Each row comes from the steps of one path. Every step used is in the known rows, and no mark comes twice. Write the path behind each row, first mark first.
In the rows, zero is written as 128.
Known rows
gimat, namifa, tamid: [124 163  98 124 134 140 154 173 121  99 105 143 187 149 116 138  59 137
  86 121 156 113 136  97 138  96 164 114  80 147 118 121]
letup, namifa: [108 176 119 144 148 133 122 140 150  86 118 155 112 131 160 158  68 138
 128 140 132 136 149 103 138  94 170 131 115 155 110 138]
gimat, namifa, letup, tamid: [151 152 120 116 133 124 113 163 108  85  86 133 136 130 104 130  79 125
 132 127 160 121 153 105 155  97 166 116 125 154 128 152]
pudo, letup, namifa, gimat, tamid: [158 169 122 156 136 147 158 122 130  68  92 159 119 168 167 112  34 145
 111 137 141 102 129  89 138  70 156 138  49 115 129  91]
namifa, tamid, letup: [132 155  97  78 144 124 144 154 128  92 113 149 171 139 143 132  47 126
  83 139 118  89 148  89 137  91 171 132  83 185 133 143]
tamid, namifa, letup, pudo: [157 138 123 186 148 131 122 145 105 116 132 162 160 160 119 140  78 117
 124 145 119 106 171 107 134  87 174 133 142 140  77 160]
ditiz, letup, tamid, namifa, gimat, vilo: [152 159 134 188 150 122 113 168 123  94 123 144 145 173 136 142  84 128
 135  76 136 167 164  82 159  94 171 105  48 133 109 129]
ditiz, letup, tamid, gimat: [140 153 135  72 144 126  96 164 142  94 132 145 138 184 151 144  77 132
 151 140 127 161 144 109 163 113 169 120 109 162 144 119]
pudo, letup: [147 145 115 131 126 137 101 142 135  84 101 143 160 178 157 137  46 136
 128 147 120 146 152  87 134  88 164 131 121 116 114 113]
vilo, namifa, tamid, letup, ditiz: [133 142  93  74 122 100 110 177 132 112 102 164 207 165 129 126  49  99
  67 128 143  86 126  87 149 120 186 124  56 185 155 143]
namifa, gimat, vilo: [129 157 122 137 138 132 138 153 126  91 101 142 176 142 139 148  86 142
 117 104 127 139 143  88 136  78 171 115  57 147  87 121]
vilo, tamid, namifa, letup, pudo: [157 133 146 186 145 129  95 142 107 120 130 164 165 193 119 126  66 126
 136 153 125 117 181 109 117  67 210 123 119 134  90 160]
gimat, vilo: [113 153 109 135 127 120 132 165 132  98 111 142 174 145 150 159  90 134
 111 110 132 145 168  96 138  78 170 113 123 153  90 142]
vilo, tamid, letup, pudo: [122 135 144  85 171 117  82 155 135 108 154 179 177 179 131 130  44 109
 154 149 128 130 176  97 123  78 211 117  92 176  95 138]
gimat, tamid, letup: [123 146 103  88 145 114 176 161 132  84 107 152 178 136 156 132  38 123
 121 153 136  82 160  92 156  80 150 131 105 192 150 130]
vilo, namifa, gimat: [128 154 119 118 153 126 118 138 139  88 104 143 188 162 147 134  57 136
 119 126 131 130 115  83 144 117 175 126  10 152 101 106]
gimat, namifa: [114 157 112 126 141 135 126 174 131  92 107 143 182 144 123 146  63 133
 141 122 162 144 142  97 143  96 160 107 107 152 108 117]
namifa, gimat, tamid: [128 157 118 132 149 139 178 139 129  84  96 142 181 142 151 134  41 141
 118 152 126  92 138  92 151  76 153 133  44 149 141  97]
kugav, ditiz, letup: [146 137 112 130 162 131 170 142 136 112 115 138 169 201 174 173  63 104
 135 110 149 137 159  90 138 105 145 129 110 148 129 126]
vilo, namifa: [116 149 107 117 141 113 116 152 144  96 111 141 185 163 157 143  62 129
 114 136 139 133 135  86 144 120 174 124  77 155 108 127]
pudo, letup, namifa, tamid, gimat: [156 171 107 101 115 152 124 140 133  80 107 161 105 186 157 121  62 156
  79 141 131 115 116 120 125  84 183 135 105 140 115 111]
namifa, gimat: [128 157 127 127 157 144 122 136 134  84 102 138 171 141 142 146  56 141
 135 141 115 130 133  91 141  91 166 129  50 150 114 105]
vilo, tamid, gimat, namifa: [120 154 142  79 128 139 100 180 135  94 104 152 183 188 119 123  66 156
 163 138 171 153 126 122 129  74 206  96  90 171 120 101]
vilo, namifa, letup, ditiz: [157 129 111 121 103 106 100 158 115 121  81 150 197 178 127 132  81 110
  98 147 138 100 129  94 150 116 174 130 103 148 141 156]
ditiz, letup: [145 141 121 127 146 125 131 156 134 117 135 149 183 194 160 152  63 130
 135 134 122 149 154  79 146 109 149 123 100 130 120 126]
gimat, vilo, tamid: [117 146 135 136 123 118 111 163 135 102 109 144 178 175 147 144  79 143
 125 121 134 154 177  98 121  61 208 104  99 147 102 140]
vilo, tamid, gimat: [120 151 144  75 129 138  95 155 139  93 109 147 169 186 149 133  63 158
 153 165 127 144 142 123 124  68 210 113 101 173 131 113]
kugav, letup, tamid: [ 86 149 118 130 129 100 105 156 136  79 109 125 117  95 143 146  80 116
 132 152 117 153 171  91 156  79 162 130 118 137 138 149]
ditiz, letup, tamid: [135 152 131 118 157 119  97 160 140  97 135 140 145 171 153 152  63 117
 143 134 125 159 165  85 162 115 160 122 102 138 141 134]
gimat, tamid, letup, namifa: [121 167 109 105 147 115 174 151 143  78 110 169 123 126 165 132  46 126
 121 144 147  83 155  97 152  80 156 132 106 191 142 140]
pudo, letup, tamid, gimat: [141 155 126  76 126 141  67 153 140  61 100 141 119 166 149 127  59 140
 141 150 126 156 140 119 150  92 186 127 132 150 136 101]
vilo, tamid, gimat, namifa, letup, pudo: [163 134 153  84 135 136 105 166  97 119 126 169 181 207  92 109  83 135
 148 143 167 122 135 130 119  74 205 107 115 159  83 132]
tamid, letup, namifa, gimat: [131 171 125  99 165 133 123 134 141  74 112 167 114 118 149 133  54 133
 141 124 131 114 126  90 140  90 170 130  44 187 110 127]

Which path is each row?
[140 132 129 133 172 126 118 156 128 133 177 174 187 206 144 154  67 104
 137 135 122 149 165  84 143 115 157 123 105 121  82 128] => ditiz, letup, pudo
[153 155 127 178 183 138 140 139 139  81 107 133 127 176 154 160  55 105
 151  88 152 144 153  96 152 103 164 120  49 148 147 111] => kugav, ditiz, letup, tamid, namifa, gimat
[117 159 107 189 135 129 172 161 134  87 104 141 173 145 158 141  47 138
 121 151 136  98 168  97 153  74 157 125 112 155 144 123] => gimat, tamid, namifa
[130 163 120 194 137 134 136 161 125  89 101 143 171 140 134 145  83 147
 123  93 131 142 149  93 137  73 175 110  61 148  86 122] => tamid, namifa, gimat, vilo
[138 151 115 177 170 125 134 153 142  88 112 133 125 181 164 171  61  99
 149 100 155 150 179 102 153 107 163 121 114 152 152 131] => kugav, ditiz, letup, tamid, namifa
[121 141 106  89 128 110 143 182 134 101  95 163 196 144 141 136  42 100
 121 155 143  77 158  96 164  83 157 127 115 189 185 128] => gimat, tamid, letup, ditiz
[136 156 127 174 155 123  96 166 138  95 132 143 137 174 149 150  62 122
 149 124 131 161 173  89 162 113 166 116 106 137 141 134] => ditiz, letup, tamid, namifa
[141 156 133  72 144 131 105 190 131  96 126 148 154 187 122 134  80 130
 161 110 170 169 128 108 167 117 164  99 101 161 135 108] => ditiz, letup, tamid, gimat, namifa
[125 180 108  95 133 144 141 146 137  88 115 160 112 149 150 141  78 152
  85 144 130 103 122 129 132  90 184 133  98 176 122 127] => letup, namifa, tamid, gimat
[153 168 119  97 133 137 151 151 131 112 140 165 127 200 161 137  77 148
  89 130 133 118 119 110 138 108 166 127  81 154 124 127] => ditiz, letup, namifa, tamid, gimat
[156 125 112 136 131  98 131 154 101 128 128 165 190 185 127 134 109 105
  81 105 143 115 155  94 133 106 182 123 108 144  41 173] => gimat, vilo, namifa, letup, pudo
[152 142 114 123 116  91 115 155 113  91  86 133 145 151 135 129 105 122
  86 102 145 121 155  95 152 108 186 116 106 157 101 178] => gimat, vilo, namifa, letup, tamid
[136 145 117  91 139 123 147 169 126  93  87 164 198 138 131 123  35 105
 126 147 138  73 133  89 162  81 158 127  50 183 181 104] => namifa, gimat, tamid, letup, ditiz
[158 141 109 192 100 121 159 170 103 112  73 149 184 157 127 129  64 117
 104 160 139  63 163 107 156  73 156 131 142 144 178 150] => gimat, tamid, namifa, letup, ditiz
[119 138 113  93 170 116 164 162 127 102 150 177 183 146 142 132  42  98
 124 152 137  82 173  95 152  83 159 132 111 182 113 132] => gimat, tamid, letup, pudo
[ 91 142 114  88  97  80 111 186 131  86 105 134 138 127 140 128 124 125
 105 105 149 161 136 106 157  92 183 107  98 167 102 151] => kugav, letup, tamid, gimat, vilo, namifa
[154 148 122  64 122 112  98 147 122  83  87 136 137 159 136 119  91 134
 112 146 137 113 121 121 155 118 189 129 104 184 132 148] => vilo, namifa, letup, tamid, gimat
[155 153 129  71 128 130 104 147 116  80  89 132 117 137 131 133  91 139
 129 159 120 115 142 131 154  91 182 133 143 182 142 149] => namifa, letup, tamid, gimat
[105 169 121 172 154 130  87 160 144  69 108 134 123 122 142 155  61 127
 145 137 126 147 176 103 155  93 186 121 119 159 141 133] => letup, tamid, namifa
[158 135 118 128 107 121 103 155 113 117  83 146 178 156 121 143  80 114
 116 161 123 100 149 104 144  90 163 135 141 145 152 155] => namifa, letup, ditiz
[115 146 103 129 123 101 130 166 138  99 109 145 192 164 154 147  92 130
  97  98 146 144 146  85 143 108 181 111  85 155  80 143] => gimat, vilo, namifa
[133 135 117  85 180 109 163 151 126  99 138 182 206 167 136 110  37  98
 110 128 148  78 126  80 152 107 170 128   7 180  98 109] => vilo, namifa, gimat, tamid, letup, pudo
[119 155 115  91 116 127 133 175 132  93 110 148 171 154 146 153 103 144
 122 118 134 144 143 120 139  79 181 112 133 178  96 129] => tamid, gimat, vilo
[105 168 105 107 105 118 156 154 129  96 113 152 100 121 148 129  95 144
  76 149 123 113 123 116 132  70 167 134  99 157 119 142] => kugav, letup, namifa, tamid, gimat
[120 141 113  84 132 117  89 178 139 102 103 163 187 139 131 147  55 101
 139 144 129 116 151  93 154  97 172 123 119 187 158 136] => tamid, letup, ditiz
[127 165 121 182 153 147 120 145 133  80 101 141 164 140 140 144  55 144
 142 131 119 132 138  95 141  86 171 123  54 149 111 107] => tamid, namifa, gimat
[120 178 104 141 140 138 143 137 139  92 116 155 116 137 154 147  62 139
  75 138 127 104 145 102 131  92 175 138  87 151 119 142] => letup, namifa, tamid
[117 152 132 193 121 119 109 171 133  98 107 145 174 177 144 141  74 145
 132 111 140 155 183 101 122  55 214 100 103 145 100 144] => gimat, vilo, tamid, namifa
[155 133 124 129 151 126 123 135 106 120 132 162 165 162 122 142  80 111
 116 154 114 103 163 105 133  92 170 139 137 140  78 159] => namifa, letup, pudo
[ 93 133 114 140  98 100 103 177 129 113  99 142 173 122 132 151  81 105
 127 158 121 140 152  90 151  76 156 126 125 129 151 141] => kugav, letup, ditiz
[124 178 105 107 114 133 156 161 131  93 115 164 118 149 149 144 104 152
  65 106 140 116 132 126 129  80 189 119 108 177  95 144] => letup, namifa, tamid, gimat, vilo
[156 149 123  81 108 118 115 162 106  87  86 136 125 140 129 134 120 140
 112 124 132 124 153 130 148  78 185 120 150 181 115 165] => namifa, letup, tamid, gimat, vilo
[156 169 133 151 141 152 103 117 136  69  99 159 108 167 158 128  48 148
 130 130 130 141 122  91 129  87 169 133  55 114 100 100] => pudo, letup, namifa, gimat
[157 144 114 127 123 129 141 161 104 103  87 138 177 153 112 130  77 137
 127 129 158 112 137  97 140  89 153 117 122 146 107 148] => gimat, namifa, letup
[154 162 102 146 160 133 195 131 137 110 122 152 117 197 176 166  62 109
  77 100 157 108 147  99 126 103 156 135  84 144 132 139] => kugav, ditiz, letup, namifa, tamid
[162 136 143 183 101 123  76 163 113 119  79 149 178 188 118 127  64 128
 137 159 130 112 166 111 128  64 208 115 122 139 162 157] => vilo, tamid, namifa, letup, ditiz
[133 142 127  93 181 130 167 150 121  94 140 177 187 143 130 122  35 105
 128 141 132  77 150  90 149  81 161 132  44 180 107 108] => namifa, gimat, tamid, letup, pudo
[132 147  87  84 126  92 153 170 124 103 110 154 195 161 143 124  75 120
  50  87 145  96 140  80 139 104 183 114  55 187  94 158] => gimat, vilo, namifa, tamid, letup
[136 153 120 123 137 133  70 143 139  65 101 136 121 157 152 137  48 125
 133 144 123 156 165  94 149  94 177 130 122 124 135 116] => pudo, letup, tamid
[143 158 124  77 123 144  74 176 130  63  94 143 134 170 118 119  63 139
 152 123 170 164 124 118 153  97 179 107 122 149 128  92] => pudo, letup, tamid, gimat, namifa
[123 155  94 116 134 118 140 148 134 102 110 142 189 169 150 136  56 131
  59 133 133 102 131  88 136 117 179 131  51 152 114 132] => vilo, namifa, tamid
[105 164 102 119  88 104 171 169 120 101 111 153 108 122 145 132 122 146
  61 113 136 122 134 117 128  58 174 119 109 154  92 159] => kugav, letup, namifa, tamid, gimat, vilo
[150 159 140 176 167 134 100 152 134  87 123 141 139 170 140 139  57 129
 154 114 126 157 147  84 161 107 168 118  39 132 137 113] => ditiz, letup, tamid, namifa, gimat
